Known rows, with every way that one mark hangs from another
nofel[gasafo[gefi mukepap sudog vugu[zamoz]]]: -19  13  19  -4   7 -28 -17  12  -7 -44  22   0 -10  21  10 -20  -5  -7  21  19  -1   5  27   4  47 -49 -13  11
mukepap[zamoz[gefi nofel]]:   9   0 -12   0  -6  11   5   6  11 -17  -3 -17   3 -26  -4   5  -2  11  -6 -25   6 -10 -12  -5 -49  23  12  -4
zamoz[gefi mukepap nofel[gasafo] vugu]:  42   1   0  10 -17  28  -4  15 -15  40  11 -12  18 -32  -8  21   9  12 -41  -4  20  -1 -45  -5 -54 -20   1 -15
gasafo[sudog vugu[zamoz[mukepap nafinir nofel]]]:  -1   2  -6   6   6   4  11  10  -5 -10   4   0  -8  12   4  -5 -14  -4   3  -9   4  -2  14  -5  -4 -30  -1   4
togotu[boga]:  22  19 -38 -15   4  -1  15  -2  41   5  -4  23  -6 -12  -3  14  13  10 -13 -16  -5   9   9   1 -42  31 -21  -2
sudog[zamoz[vugu]]:  15   1 -15  -7  13   8  19  -6  -3  -7   1  14  -7 -15  -3  17  15   3 -18  12   4   9 -16   2 -23  20 -21   5
gasafo[vugu]:  -2   0  -6  -4   8 -20 -13  -3  23 -42   4   7  -6  -2   4  -4 -14   2  -4 -10  -7   1  11  -3  -9 -10  17  -1
nofel[gasafo]:  14   2 -18 -19   7 -16 -10  12  23 -17   5  10  18 -21  -7   9  -4  12   1  -2  -9   4  -7   2 -29 -14 -18  -2
gasafo[fugud[solelu] gefi nafinir vugu]: -31 -11  48  -5   2 -38 -22 -10  16 -24  -1 -14  -2  44   8 -20 -25  -8  30  16 -20  -7  45   9  77   5  53   9
gasafo[fugud gefi]:   0   4  -2  -9  -6 -20 -29 -14  -2 -39  -6   0 -23  15   3  -8 -13  -1  14  10 -11  -1  -8  -5  19   1  11   2
nofel[gasafo[fugud mukepap nafinir]]:  -7   2   7  -7   8 -16 -15   3  21  -9   6   7  11   2   2  -5  -8   2  17  10 -12   1  16  -2  26 -16   3   5
gasafo[fugud mukepap[zamoz] nafinir sudog]: -31   3  36   0   6  -6  -9  -7  11 -12  -4   6 -13  18  10  -6 -13 -10  52   2  -5 -15  39   6  64  18  18   5
zamoz[gefi mukepap nafinir nofel[gasafo[sudog]] vugu]:  34   1 -20  12 -21  45   3  12 -33  54  10  -7  15 -31 -10  16  19   2 -33 -12  12  -6 -41  -2 -45  -8 -14 -16
gefi[gasafo[fugud[solelu] mukepap nafinir sudog[zamoz[vugu]]]]: -33 -16  35   1  10  -3  27 -14  -6  56 -16   9   3  28   4  -2  14  -9   7  18   6   4  17  13  57  25  -3   4
mukepap[zamoz[nafinir]]:   6  -7 -35  -5   8  13   8   5  17 -35  -3   1 -10 -17  -5   4  17  -2   6 -25  -7  -8 -14   3 -41  30  -4  -1
nofel[gasafo[fugud]]:  13  -1  -9 -17   6 -17 -16  11  13 -29   0   6  13  -7  -8   5  -8   8   6   8 -13   5 -16   1 -13 -15   1   2
sudog[zamoz[gefi nafinir]]:  12   2 -38   1   6  18  30  -8  -4  -2   1   6   2 -23  -7   4  16   1 -12  -6  -6  16 -18 -10 -44  33 -31   4
gefi[gasafo[fugud mukepap nafinir sudog vugu[zamoz]]]: -36  -4  29  12   9 -17   2  -7   5   6  -7   5 -12  43  13 -19  -3 -14  17  11   6   3  31   2  57 -17  13   7
sudog[zamoz]:   8   1 -17 -11  15  -5  20  -7  12 -13  -4  14   1 -15  -4  11   0   8  -3   6  -3  13  -3  -4 -24  17 -25   7
vugu[zamoz[gefi nafinir nofel]]:  18   6 -57   6  -1  24  33   9  -2   2   5 -13  -5 -15  -5  -9   9   6 -29 -23   1   6 -26 -20 -71  -4 -27   7
nofel[gasafo[nafinir vugu]]:  -2   1   9 -11   9 -28 -20  10  31 -19  11   5  25  -2   1   2 -14   4  17   3 -14  -2  33   8  12 -18  10   2
gasafo[gefi nafinir]:  -9   7   2 -10  -4 -22 -22 -17  23   0   0   5  -4   7   8  -1 -14   1  28   1 -11 -11  36   3  27  13  -8  -2
vugu[zamoz[gefi[gasafo[fugud[solelu]]] mukepap nafinir nofel]]:  18 -14 -23  18  -2  30  45  13  -9  43  -8 -18   5   6  -8  -5  16   4 -36 -14  14  12 -49 -14 -58  -8  -8   2
nofel[gasafo[fugud[solelu[boga]] gefi nafinir vugu]]: -14   2  29 -13   4 -37 -16   7  24  -5   6 -12  21  26   1 -14  -6   0  26  22 -24  -2  43  16  61   1  35  10

Rows
  6  -6  13   7  -6  17  -2   5 -15  -8  -6  -8 -10  -4  -2  10  25  -8  -1  -5  15  -7 -36  13 -20  31  17  -9 -> mukepap[zamoz[gefi[gasafo[fugud sudog]] vugu]]
-18 -12  18   4   3 -21 -13 -12  21   5 -16   4   2  25   6  -6  -7  -5   6   3  -2  -1  17   5  28   3  31  -3 -> gefi[gasafo[fugud nafinir vugu]]
 32  -6   0  21 -22  34   6  -2 -17  67  -7  -9   4 -20  -3  18  18   7 -55 -14  32  -1 -54  -6 -55  -2   3 -21 -> zamoz[gefi[gasafo] mukepap nofel vugu]
  5   0 -40 -10 -12   1 -12  -2 -11  -1  -4 -10   0  -8  -8  -8  -1   8 -11  -3 -18  -6  -7  -6  -8  -9  -7   3 -> zamoz[nafinir nofel[gasafo[fugud gefi]]]
 -4   5  11 -16   7 -27 -20  13  10 -28   9  10  17  -4  -2   2 -17   3  18   3 -10   0  21  10  13 -24  -2  -1 -> nofel[gasafo[sudog vugu]]
-19   1   5   3   5   1   4  -6  31   2   0  -2  -5  -8   9  -4  -5   4  11 -18   2 -15  37  -4  13  15   9   3 -> gasafo[mukepap[zamoz[nofel]] nafinir]
  8   7 -14 -14   6   0   8   9  -7   2   6  10  23 -19 -10  10   5   4  13   6  -9   9  -2   5 -13   5 -37   2 -> nofel[gasafo[sudog[zamoz[gefi nafinir]]]]
 16  -4 -32   8 -10  39  10   6 -12  -5   3 -18  -8 -29  -6   7  27  -1 -29 -27   5 -13 -32   0 -58  35   7  -5 -> mukepap[zamoz[gefi nafinir nofel vugu]]
-18  -8  -7   7  -1  14  17 -17 -29  38 -18   9 -18  12   1  -5  21  -7 -18  10   8   5 -10   0  25  12 -17   2 -> gefi[gasafo[fugud mukepap sudog[zamoz[nafinir nofel vugu]]]]
 32   1   1  11   4  26  20   0 -12  13   6   6   1 -20  -4  22  19   1 -23  11  17  15 -41  -4 -39  13 -14  -5 -> sudog[zamoz[gefi mukepap vugu]]
  9  -4   2  -8   1   8  -4  15  11  -7   2 -11   9 -18  -3  16  10   7  -5  -6   5 -18  -1  14 -20  11  15  -1 -> mukepap[zamoz[nofel[gasafo[nafinir]] vugu]]
 14   0   4   7  -2  26  11  -5 -37  12  -4   8  -8   2  -5  12   8 -11   7  16   2   7 -30   0   4  19  -7  -1 -> gasafo[fugud sudog[zamoz[gefi mukepap nafinir vugu]]]
-27   3  27  -1   1 -18 -33   8 -18 -60  13  -7 -15  24   6 -21   0 -14  34  19 -12  -6  20  10  69 -23  18   8 -> nofel[gasafo[fugud gefi mukepap[zamoz[nafinir]] sudog vugu]]
 10   7  17  -1   8 -13  -5  26   3 -24  17   1  18   3  -1   2  -9   1  14   8   4   8  -1   4  -7 -41  -5   2 -> nofel[gasafo[sudog vugu[zamoz[gefi mukepap]]]]
  6  -5 -49  21 -21  45  18 -13 -28  56  -1 -10 -13 -23  -2  -6  40  -2 -66 -25  15  -2 -38 -11 -46  18 -16 -12 -> zamoz[gefi[gasafo[mukepap]] nafinir nofel vugu]
-15   1   7   4  -3   2   2  -8 -28 -19  -4  -6  -6  11  -1 -10 -19  -7   8  10 -11   3  14  -4  29   7  21   9 -> gasafo[fugud sudog[zamoz[gefi nafinir nofel]] vugu]
-20  13  19 -15  -8 -24 -24 -18  10  11  -3  10  -2  13  10   2 -24  -3  51   3 -11 -17  55  10  54  17 -17  -3 -> gasafo[gefi nafinir sudog]
 27  -1  -7  -5  -4   1  -4  11  15  26  -3   1  22 -23  -7  17 -17  20 -16  -9   7  -2 -15  -7 -38 -30  -8  -9 -> zamoz[mukepap nofel[gasafo]]
 41   1   1  16  -9  30  -2   3  -7  18  10   2  -3 -23  -2  21  16   0 -29 -10  21   3 -53  -5 -53   1   2 -18 -> zamoz[gefi mukepap vugu]
 -9 -10  12 -14   0 -24  -9  -8   2 -19  -8  -6 -11  21  -2 -10 -11   1  11   9 -15   0  -6   2  24  12  16   5 -> gasafo[fugud[solelu] gefi]
-38   8  30   2   7 -21 -14 -13  21  -6  10  14  -7  15  17 -14 -22 -10  32  -4  -5 -10  71   1  67  -7  11   1 -> gasafo[mukepap nafinir sudog vugu]
-26  -2   5   9   5 -11  13  -4  -1  11  -5   3 -14  20   9 -17   2  -3 -13  -5  15   4  18  -3  16 -26  -9   3 -> gefi[gasafo[mukepap sudog vugu[zamoz[nofel]]]]
 30  -2 -25  15  -5  45  31  -4 -26  37   2  -3   1 -27  -7  17  23   3 -41  -2  13   8 -39 -10 -49  16 -18  -4 -> sudog[zamoz[gefi mukepap nafinir nofel vugu]]
 -9  -1  -8  16 -14   2   4 -11   0  25  -3 -12  -2 -10   4 -15   0   7 -40 -21  14   4  -2 -15 -21  -6   9  -8 -> zamoz[gefi[gasafo[mukepap vugu]] nofel]
 17   2 -19   2  -1  12  12  17 -16   4   2  -8  -3   9  -4  -2   0   3  -1   6   2   1 -21  -7 -15 -37 -22   8 -> vugu[zamoz[mukepap nafinir nofel[gasafo[fugud gefi sudog]]]]
-37  -5  28  12   4 -15   3  -8   1  16 -10   0  -9  40  13 -19  -8  -9   9   8   8  -1  35   0  55 -19  17   7 -> gefi[gasafo[fugud mukepap nafinir sudog vugu[zamoz[nofel]]]]
  2   2  -9   0  -9   0   3  -8   1  27  -9   7   8 -12  -2   4   4   2  -4 -17   8   5 -14  -1 -29  17 -20 -13 -> zamoz[gefi[gasafo[sudog]]]
 -4   3  49  -1   6 -16 -13  11  -1  -6   7   2  28  13   0   6 -20  -4  39  29  -7   5  25  10  48 -16  18   5 -> nofel[gasafo[fugud nafinir sudog[zamoz[gefi mukepap]] vugu]]
  3   3   4 -21   4 -20 -18  10   3 -19  -2  11  14  -3  -7   6 -16   5  26  10 -14   1  -2   7   8 -13  -7   1 -> nofel[gasafo[fugud sudog]]
  6  -7  -3   4   0   7   5   5  13 -14  -7  -7   1 -15  -3   6  17   2  -1 -20  11  -1 -26   4 -45  30   5  -8 -> mukepap[zamoz[gefi[gasafo]]]
-17   1  30   5  -8  -8 -17 -13 -37 -20  -5  -6 -20  33   5 -11 -21 -11  24  28  -6  -2  20   1  71 -11  18   7 -> gasafo[fugud gefi sudog[zamoz[mukepap nafinir nofel]] vugu]
-33   0   9   7   6  -2   5 -14 -25 -23   0   2 -23  19   7 -22 -13 -10   5  13  -8   4  30  -9  61  -8  15  14 -> gasafo[fugud mukepap sudog[zamoz[nafinir nofel]] vugu]
